What can hang from each mark
H: V
V: C T
C: P T
D: T V
P: D T V
T: C H

Every row comes from one small tree of marks. The marks that hang from a mark follow it in brackets, in alphabetical order. Every link used is in the known rows. Which tree was each row made from?
Known rows
H[V[C[P[D] T]]]: [ 0.17 -1.15  0.15  1.92  1.12 -3.85 -0.51  1.61 -0.20 -1.94 -0.23 -3.78
 -0.10 -7.32  3.93 -0.56 -2.80]
T[C[P[D]] H[V]]: [ 1.39  2.36 -1.67  1.97 -3.82 -2.04  0.60 -2.13 -1.63  2.78  0.56 -1.19
  1.48  0.32  4.10  0.12 -3.04]
C[P[D] T]: [-1.63 -3.01  1.88  2.69 -4.29 -2.89 -0.42  3.98 -4.90 -3.76 -1.67  0.23
  0.31 -6.19 -5.00  2.65 -3.69]
C[P T[H[V]]]: [-0.79 -1.54 -3.79  3.61 -0.26 -3.13 -0.10  3.89 -1.10 -0.02 -2.89 -2.33
  2.50 -4.86 -2.09  0.58 -3.79]
T[C[P]]: [ 0.96  1.19  1.35 -0.96 -3.39  1.21 -0.57  0.30  0.81  1.22  4.79  0.09
  0.49 -2.87  0.41  1.35 -4.00]
H[V]: [ 0.60  1.34  1.87  3.89  2.07 -0.21 -3.09  1.21 -0.63  0.38 -2.17 -4.75
  0.23  0.90  2.15 -2.14  1.40]
T[C]: [ 2.42  3.26  0.03 -0.19 -0.83  2.04 -1.78  0.21 -0.71  1.16  2.98 -1.36
  0.88 -0.22  2.17  0.07 -1.39]
D[T[H] V]: [-2.83  0.23  0.81 -1.32  3.35  1.59  0.45 -2.34  2.30 -1.07 -1.03  0.47
 -1.38  5.72  0.29 -1.17  3.21]
P[T V]: [ 1.67 -5.62  2.75 -1.62 -2.68  4.84 -0.55  2.75 -0.70 -2.98 -0.32  3.13
 -1.31  0.96 -6.37  0.78  1.66]
T[H]: [ 1.60  2.89 -3.56  3.11  1.72  1.36 -1.10  2.35 -2.54  2.48 -2.91 -0.69
  2.50  5.30 -3.31 -0.72  1.71]
T[C[P] H]: [ 1.75  2.69 -3.59 -0.26 -2.41  0.88  0.73  0.17  0.12  3.77  2.88  0.83
  2.47  0.47 -0.25  1.12 -3.57]
P[D[T]]: [-1.17 -0.25  4.68  1.60  0.04  0.88 -0.19  0.21 -3.94 -3.96 -2.05  1.19
 -1.51  3.63  0.54 -0.54  2.50]
C[P[D[V] T]]: [-1.88 -4.90  6.42 -1.41 -6.04  0.31  0.06 -1.17 -1.55 -3.92  2.08  2.45
 -2.28 -0.95 -7.30  3.24  0.10]
D[V]: [-1.64  0.51  3.60 -0.16  0.94  0.73 -2.72 -1.02  1.18 -0.60  0.45 -2.32
 -1.92  2.48 -2.19 -0.17  2.44]
T[C H]: [ 3.23  4.77 -5.10  0.63  0.03  1.77 -0.65 -0.05 -1.28  3.57  0.99 -0.54
  2.82  2.71  1.07 -0.38 -1.18]
C[P[D]]: [-1.06 -1.25  4.57  2.34 -4.14 -0.73 -0.38  1.59 -3.55 -1.26 -0.30  0.77
 -0.65  0.11 -4.13  1.69 -0.76]
V[C[P[D]] T[H]]: [-0.98 -0.37 -3.82 -0.20  1.10 -2.01  2.82  2.30 -0.33  2.34 -3.83  3.75
  1.53 -1.71 -2.11  0.33  0.59]
D[T[C[P] H] V]: [-2.65  0.03  0.71 -4.44 -0.36  1.28  2.01 -4.43  4.90 -0.12  4.25  2.18
 -1.47  1.47  2.81  0.58 -1.49]
T[C[P] H[V]]: [ 1.50  2.60 -3.25  1.19 -1.50 -0.55  0.05 -1.15  1.41  3.93  1.74 -1.84
  2.19 -0.65  3.76 -0.31 -3.46]

Write each row's tree
[-0.23  1.73 -0.57 -1.26 -4.59 -1.11  1.01 -3.49 -0.62  1.98  2.82  1.21
 -0.01  1.29  0.11  1.82 -2.28] | T[C[P[D[V]]] H]
[ 1.73 -0.94 -1.43 -1.91 -0.05  0.65  0.79 -2.73 -1.56 -1.41  0.36  1.39
 -0.50  2.94 -3.08  0.86  3.05] | P[D[V[C]] T[H]]
[ 3.10  4.74 -4.52  2.03  0.98  0.29 -1.22 -1.20 -0.20  3.95  0.02 -3.30
  2.59  1.59  5.69 -1.65 -1.08] | T[C H[V]]
[-0.58  1.27 -0.92  2.26  4.34  1.11  0.12  0.08  0.38 -0.45 -3.36 -1.14
  0.83  4.50  3.64 -2.84  2.27] | D[T[H[V]]]
[-2.68 -0.52 -0.01 -4.45  4.63  0.67  2.59 -3.05  6.63 -0.04  3.02  1.42
 -1.94  1.89  2.38 -0.80  0.94] | D[T[H] V[C[P]]]
[ 3.30 -0.60  1.95 -0.66 -5.56  2.14 -0.60 -0.70 -5.23 -2.87  2.28  1.94
  0.36 -0.93 -1.89  2.00 -0.65] | P[D T[C]]
[-0.07 -4.25  4.59  0.68 -6.10  0.98  0.30  1.68 -4.00 -3.37  0.86  2.88
 -0.41 -1.28 -7.53  2.96 -0.82] | C[P[D T]]
[-3.44 -3.76  3.61  0.68 -4.41 -3.57 -0.64  0.99 -2.57 -4.29 -0.37 -0.34
 -1.69 -5.61 -4.77  2.90 -2.73] | C[P[D[V]] T]
[ 0.47 -1.32  0.72 -1.90 -2.58  2.33  2.46 -1.93 -1.80 -1.48 -0.91  4.15
 -2.00  4.77  3.22 -0.92  0.73] | P[D[T[C H]] V]
[ 3.71  0.23 -4.27  0.78  3.03  1.67 -0.19  0.82  0.48  0.83 -0.62 -1.33
  2.31  1.00 -0.21 -1.17  1.46] | P[T[H[V[C]]]]
[-0.03 -2.18 -3.04 -1.01  1.01 -0.16  2.23  1.92 -1.39  1.26 -5.98  4.38
 -0.75  1.76 -0.95 -1.26  3.44] | P[D V[C T[H]]]
[-0.91 -0.31 -5.36 -0.98  3.36 -0.77  2.30  3.22  2.87  3.55 -2.73  3.13
  2.19 -2.54 -2.57 -0.16  0.26] | V[C[P] T[H]]
[-2.00  0.08  3.15 -4.22  6.11  1.65  0.13 -2.80  5.90 -2.25  3.15 -0.49
 -3.35  1.36  4.75 -1.68  2.95] | D[T V[C]]
[-1.31 -0.63 -3.10 -2.36  2.58 -2.06  0.49  0.30  4.08  0.15  1.85 -1.12
 -0.08 -4.36 -1.13  0.91 -2.06] | D[V[C[P T[H]]]]
[-0.22  1.27  3.19 -0.89  1.32 -1.10 -1.40 -2.46 -0.57 -1.14  0.94 -1.69
 -2.53  1.64  1.42 -0.38  2.77] | P[D[V[C]]]
[-1.60  0.57 -1.34 -0.90  2.28 -2.08  0.57 -1.47 -0.67  0.77 -3.91  1.31
 -0.93  1.73 -0.62 -0.39  3.89] | P[D[V[C T[H]]]]
[ 2.70  3.82 -5.05  2.34  5.71 -0.33 -0.84  0.67  1.18  3.68 -1.92 -4.01
  2.17  2.48  4.15 -3.02  1.56] | T[H[V[C]]]
[-3.25 -1.13  6.58 -0.55 -0.01  0.20 -0.40 -3.14 -1.37 -4.50 -0.81  0.51
 -3.71  3.85  0.87 -0.33  3.39] | P[D[T V]]
[ 0.76  0.54  1.03  0.74  3.23 -1.03 -1.05  0.65  3.70  1.22  1.88 -3.80
 -0.31 -2.96  4.30 -1.79 -0.89] | H[V[C[P]]]
[-1.48 -1.18 -0.06  0.30  3.42 -1.95  0.15  2.10  4.07  1.57 -1.91 -1.29
  0.05 -5.49  3.08 -1.46  0.13] | H[V[C[P] T]]
[-0.31  0.87 -0.28  1.32  0.75 -0.72 -1.61  0.57  1.01  1.34 -2.74 -1.72
  0.92 -3.73  4.56 -1.40  0.21] | H[V[T[C]]]
[ 1.94 -2.15  0.49 -2.39  0.54  1.96  0.65  2.04  2.35 -0.78  4.34  1.51
  0.36 -3.49 -3.16  1.26 -1.36] | V[C[P[T]]]
